Known rows, with every step that occurs:
N/C/B/M/E/A: [ 0.01 -0.20 -0.21 -0.05 -0.04  0.05  0.01 -0.31  0.08  0.18  0.20  0.22
 -0.16  0.17 -0.20  0.22  0.05 -0.13 -0.09 -0.03  0.18 -0.12 -0.17  0.51
 -0.15  0.21  0.31]
A/E/R: [ 0.01 -0.21 -0.33  0.15  0.01  0.13 -0.10 -0.27  0.28  0.26  0.27  0.20
 -0.17  0.11 -0.36  0.11  0.25  0.12 -0.02  0.00  0.12 -0.07  0.07  0.05
 -0.10 -0.09  0.21]
R/M: [ 0.06 -0.05 -0.17  0.02  0.07  0.11 -0.22 -0.05  0.25  0.13  0.29  0.13
 -0.11  0.02 -0.17  0.21  0.00 -0.09 -0.07  0.03  0.11 -0.10  0.05  0.13
 -0.17  0.16  0.12]
R/M/A: [ 0.10 -0.08 -0.13  0.00  0.12  0.11 -0.25 -0.10  0.16  0.13  0.29  0.10
 -0.09  0.04 -0.16  0.21  0.10 -0.13 -0.07  0.07  0.11 -0.09  0.00  0.14
 -0.14  0.17  0.07]
C/B/M/A: [-0.45 -0.18 -0.12 -0.01  0.14  0.07  0.11 -0.26  0.01  0.13  0.11  0.17
 -0.07  0.18 -0.27  0.19  0.13 -0.06 -0.12 -0.02  0.12 -0.07 -0.06  0.50
 -0.14  0.12  0.20]
C/B/R/M/A/E: [-0.29 -0.11 -0.16  0.03  0.20  0.08 -0.06 -0.17  0.09  0.10  0.23  0.14
 -0.08  0.09 -0.21  0.04  0.22 -0.03 -0.06 -0.02  0.15 -0.04 -0.06  0.34
 -0.08 -0.06  0.31]
N/B/M: [ 0.04 -0.25 -0.01  0.00  0.01  0.06 -0.11 -0.20  0.20  0.23  0.19  0.12
 -0.16  0.01 -0.27  0.26 -0.05 -0.08 -0.14 -0.01  0.17 -0.08 -0.08 -0.01
 -0.10  0.16  0.13]
C/B/M/E/R: [-0.33 -0.17 -0.23  0.03  0.17  0.06  0.13 -0.23  0.05  0.15  0.17  0.18
 -0.09  0.22 -0.27  0.34  0.07  0.06 -0.06 -0.04  0.15 -0.07 -0.05  0.59
 -0.17  0.05  0.26]
A/B/M: [-0.12 -0.32 -0.08  0.06  0.07  0.11  0.02 -0.16  0.20  0.21  0.15  0.17
 -0.14  0.25 -0.27  0.21 -0.02  0.00 -0.16 -0.06  0.12 -0.09  0.14  0.23
 -0.19  0.09  0.21]
N/C: [ 0.07 -0.15 -0.18 -0.04 -0.09  0.06 -0.14 -0.21  0.17  0.18  0.26  0.21
 -0.17  0.04 -0.16  0.09  0.06 -0.13 -0.12  0.00  0.19 -0.13 -0.11  0.22
 -0.16  0.21  0.18]
M/E/B/P: [ 0.32 -0.09 -0.19  0.17  0.07  0.03 -0.09 -0.08 -0.05  0.21  0.29  0.08
 -0.08  0.21 -0.16  0.38  0.06  0.12  0.08  0.07  0.21 -0.08 -0.08  0.14
 -0.25 -0.02  0.26]
B/R/M/E: [ 0.04 -0.08 -0.16  0.04  0.25  0.05 -0.14  0.04  0.18  0.15  0.38  0.10
 -0.09  0.09 -0.03  0.19  0.13  0.04 -0.03  0.04  0.20 -0.04 -0.03  0.07
 -0.17 -0.09  0.35]
B/R/M: [-0.05 -0.08 -0.12  0.03  0.23  0.06 -0.18 -0.01  0.22  0.15  0.34  0.12
 -0.10  0.07 -0.07  0.07  0.13 -0.02 -0.06  0.02  0.16 -0.06 -0.01  0.00
 -0.14 -0.08  0.33]
C/B: [-0.38 -0.11 -0.16  0.02  0.11  0.08  0.00 -0.22  0.03  0.10  0.15  0.17
 -0.08  0.09 -0.27  0.08  0.10 -0.04 -0.08 -0.01  0.15 -0.08 -0.02  0.43
 -0.15  0.12  0.17]
E/R/M: [ 0.17 -0.08 -0.29  0.09  0.19  0.10 -0.32 -0.26  0.26  0.19  0.32  0.15
 -0.15  0.11 -0.26  0.31  0.08 -0.01 -0.02  0.00  0.14 -0.12  0.07  0.22
 -0.14  0.00  0.15]
M/E/A/B: [ 0.33 -0.22 -0.20  0.10  0.09  0.10 -0.04 -0.15  0.02  0.22  0.30  0.11
 -0.11  0.26 -0.17  0.30  0.05  0.06  0.03  0.09  0.19 -0.07  0.03  0.20
 -0.22  0.12  0.24]
R/M/A/E: [ 0.13 -0.12 -0.18  0.03  0.04  0.13 -0.22 -0.10  0.21  0.16  0.29  0.12
 -0.10  0.03 -0.22  0.18  0.17 -0.09 -0.06  0.06  0.09 -0.07  0.01  0.09
 -0.11  0.11  0.10]
N/P: [-0.04 -0.19 -0.23  0.06 -0.04  0.05 -0.13 -0.02  0.06  0.21  0.22  0.18
 -0.13 -0.03 -0.18  0.11  0.09 -0.09  0.00  0.13  0.11 -0.13 -0.09  0.05
 -0.21  0.16  0.19]
B/M/A/E: [-0.23 -0.27 -0.13  0.03  0.04  0.09  0.13 -0.19  0.16  0.25  0.18  0.17
 -0.12  0.20 -0.25  0.21  0.20  0.00 -0.13  0.03  0.08 -0.06 -0.02  0.12
 -0.14  0.07  0.19]
N/C/B/P: [-0.06 -0.13 -0.19 -0.04 -0.03  0.05 -0.07 -0.19  0.05  0.16  0.19  0.23
 -0.17  0.10 -0.18  0.10  0.10 -0.12 -0.08 -0.03  0.18 -0.13 -0.20  0.34
 -0.10  0.17  0.30]
E/R: [ 0.02 -0.13 -0.27  0.11  0.18  0.08 -0.21 -0.31  0.18  0.22  0.28  0.17
 -0.14  0.15 -0.27  0.22  0.13  0.05 -0.04  0.01  0.16 -0.12  0.06  0.19
 -0.15 -0.02  0.16]
C/B/R/M: [-0.32 -0.07 -0.15  0.02  0.22  0.06 -0.08 -0.14  0.09  0.08  0.23  0.14
 -0.08  0.08 -0.18  0.06  0.13 -0.05 -0.06 -0.04  0.16 -0.06 -0.04  0.37
 -0.11 -0.02  0.31]

Rows:
[ 0.15 -0.16 -0.07  0.16  0.03  0.03 -0.12 -0.40  0.05  0.23  0.17  0.10
 -0.10  0.22 -0.27  0.25  0.06 -0.09 -0.05  0.02  0.13 -0.11 -0.01  0.18
 -0.21  0.01  0.17] | E/B/M/A
[ 0.29 -0.05 -0.10  0.18  0.12  0.02 -0.32 -0.28  0.13  0.18  0.29  0.07
 -0.10  0.11 -0.18  0.13  0.06 -0.07  0.01  0.00  0.17 -0.09  0.01  0.06
 -0.19 -0.13  0.29] | E/B/R/M
[ 0.36 -0.04 -0.20  0.10  0.06  0.08 -0.25 -0.08  0.16  0.14  0.33  0.07
 -0.08  0.07 -0.17  0.40 -0.03 -0.03  0.03  0.04  0.17 -0.08  0.01  0.24
 -0.23  0.08  0.15] | R/M/E/B
[-0.17 -0.18 -0.18 -0.07 -0.05  0.05  0.00 -0.28  0.13  0.16  0.18  0.23
 -0.16  0.11 -0.21  0.16  0.04 -0.15 -0.14 -0.06  0.18 -0.12 -0.15  0.50
 -0.14  0.21  0.26] | N/C/B/M
[ 0.27 -0.15 -0.22  0.08  0.10  0.08 -0.02 -0.13  0.01  0.21  0.31  0.11
 -0.09  0.21 -0.14  0.29  0.08  0.06  0.04  0.12  0.18 -0.08 -0.04  0.15
 -0.22  0.13  0.23] | M/E/A
[ 0.20 -0.10 -0.26  0.08  0.21  0.10 -0.34 -0.29  0.19  0.19  0.32  0.13
 -0.13  0.12 -0.25  0.30  0.14 -0.03 -0.03  0.03  0.14 -0.12  0.03  0.23
 -0.11  0.00  0.11] | E/R/M/A
[ 0.18 -0.14 -0.11  0.03  0.13  0.12 -0.27 -0.05  0.13  0.15  0.26  0.11
 -0.11  0.12 -0.17  0.23  0.08 -0.10 -0.06  0.04  0.11 -0.09  0.01  0.11
 -0.12  0.12  0.13] | R/M/A/B/P
[ 0.26 -0.14 -0.25  0.11  0.23  0.11 -0.35 -0.24  0.17  0.21  0.29  0.14
 -0.15  0.19 -0.25  0.32  0.13  0.00 -0.02  0.00  0.13 -0.12  0.03  0.19
 -0.09 -0.04  0.18] | E/R/M/A/B/P
[ 0.17 -0.15 -0.11  0.02  0.11  0.13 -0.28 -0.12  0.17  0.13  0.27  0.10
 -0.10  0.08 -0.19  0.22  0.06 -0.12 -0.09  0.04  0.12 -0.09  0.05  0.19
 -0.14  0.14  0.08] | R/M/A/B
[-0.09 -0.14 -0.19 -0.05 -0.05  0.06 -0.09 -0.28  0.10  0.13  0.21  0.21
 -0.15  0.05 -0.21  0.09  0.07 -0.15 -0.11 -0.04  0.20 -0.12 -0.14  0.45
 -0.13  0.21  0.21] | N/C/B
[ 0.15 -0.13 -0.30  0.10  0.17  0.06 -0.09 -0.13  0.08  0.20  0.34  0.12
 -0.10  0.18 -0.19  0.42  0.10  0.17  0.02  0.06  0.23 -0.07 -0.01  0.31
 -0.22 -0.01  0.18] | M/E/R
[-0.15 -0.09 -0.18  0.04  0.24  0.07 -0.06 -0.16  0.04  0.11  0.26  0.13
 -0.08  0.14 -0.16  0.13  0.13 -0.03 -0.01  0.00  0.17 -0.05 -0.07  0.38
 -0.12 -0.01  0.36] | C/B/R/M/E/A
[ 0.41 -0.11 -0.21  0.07  0.11  0.12 -0.19  0.00  0.13  0.18  0.32  0.11
 -0.13  0.18 -0.14  0.37  0.00 -0.01  0.04  0.06  0.13 -0.09  0.00  0.13
 -0.17  0.13  0.26] | R/M/E/A/B/P
[ 0.10 -0.20 -0.13  0.14  0.05  0.08 -0.14 -0.31  0.05  0.23  0.25  0.10
 -0.09  0.12 -0.25  0.04  0.32 -0.02 -0.03  0.07  0.14 -0.05 -0.04  0.00
 -0.11 -0.08  0.17] | M/A/E/B/R
[ 0.05 -0.23 -0.08  0.08  0.18  0.11 -0.19 -0.08  0.22  0.16  0.27  0.12
 -0.13  0.16 -0.17  0.09  0.05 -0.01 -0.10 -0.04  0.17 -0.07  0.13  0.14
 -0.15 -0.05  0.28] | A/B/R/M
[-0.03 -0.13 -0.16 -0.06  0.05  0.05 -0.16 -0.25  0.10  0.12  0.26  0.18
 -0.14  0.05 -0.14  0.08  0.14 -0.17 -0.11 -0.03  0.21 -0.11 -0.18  0.41
 -0.09  0.11  0.29] | N/C/B/R/M/A
[-0.42 -0.11 -0.14  0.03  0.22  0.05  0.01 -0.17  0.04  0.11  0.20  0.15
 -0.08  0.11 -0.19  0.01  0.16 -0.01 -0.07 -0.03  0.18 -0.05 -0.05  0.35
 -0.13 -0.04  0.32] | C/B/R
[ 0.30 -0.22 -0.19  0.11  0.15  0.08 -0.05 -0.13  0.02  0.22  0.33  0.10
 -0.10  0.26 -0.13  0.27  0.09  0.08  0.03  0.08  0.20 -0.06  0.01  0.17
 -0.21  0.04  0.31] | M/E/A/B/R
[ 0.30 -0.07 -0.08  0.18  0.13  0.02 -0.33 -0.31  0.09  0.18  0.29  0.05
 -0.08  0.12 -0.17  0.13  0.11 -0.09  0.00  0.02  0.17 -0.09 -0.01  0.06
 -0.17 -0.13  0.26] | E/B/R/M/A
[ 0.19 -0.15 -0.21  0.20 -0.04  0.09 -0.16 -0.26  0.25  0.23  0.28  0.14
 -0.14  0.08 -0.29  0.05  0.21  0.02  0.01 -0.01  0.13 -0.05  0.04 -0.05
 -0.13 -0.17  0.30] | A/E/B/R/M
[ 0.39 -0.12 -0.21  0.06  0.09  0.12 -0.21 -0.07  0.17  0.16  0.33  0.10
 -0.11  0.14 -0.15  0.36 -0.02 -0.04  0.01  0.06  0.14 -0.09  0.04  0.21
 -0.19  0.15  0.20] | R/M/E/A/B
[ 0.15 -0.18 -0.22  0.20 -0.12  0.10 -0.11 -0.32  0.20  0.24  0.23  0.15
 -0.14  0.09 -0.36  0.06  0.18  0.03  0.00  0.01  0.12 -0.07  0.06 -0.02
 -0.16 -0.07  0.20] | A/E/B
[-0.05 -0.26 -0.07  0.09  0.18  0.09 -0.11 -0.12  0.16  0.18  0.25  0.13
 -0.13  0.19 -0.18  0.03  0.09  0.03 -0.11 -0.04  0.18 -0.06  0.12  0.12
 -0.16 -0.06  0.29] | A/B/R
[-0.13 -0.14 -0.17 -0.05  0.03  0.04 -0.10 -0.25  0.10  0.14  0.24  0.21
 -0.15  0.07 -0.15  0.04  0.12 -0.12 -0.11 -0.05  0.22 -0.11 -0.17  0.40
 -0.11  0.10  0.32] | N/C/B/R
[-0.44 -0.21 -0.16  0.01  0.09  0.08  0.14 -0.26  0.05  0.15  0.11  0.18
 -0.09  0.18 -0.30  0.16  0.17 -0.03 -0.11 -0.02  0.10 -0.06 -0.05  0.46
 -0.12  0.08  0.22] | C/B/M/A/E
[ 0.21 -0.30 -0.12  0.09  0.06  0.12 -0.05 -0.34  0.12  0.26  0.19  0.16
 -0.17  0.32 -0.26  0.13  0.03 -0.10 -0.06  0.03  0.08 -0.12  0.09  0.08
 -0.16  0.15  0.28] | E/A/B/M
[-0.30 -0.09 -0.13  0.01  0.24  0.06 -0.09 -0.16  0.04  0.08  0.23  0.13
 -0.06  0.09 -0.17  0.07  0.17 -0.06 -0.07 -0.01  0.16 -0.05 -0.07  0.38
 -0.10 -0.02  0.28] | C/B/R/M/A
[-0.17 -0.27 -0.18  0.05  0.09  0.09  0.08 -0.25  0.17  0.27  0.20  0.18
 -0.13  0.23 -0.27  0.25  0.22  0.02 -0.11  0.02  0.09 -0.07 -0.02  0.16
 -0.13  0.02  0.20] | B/M/A/E/R
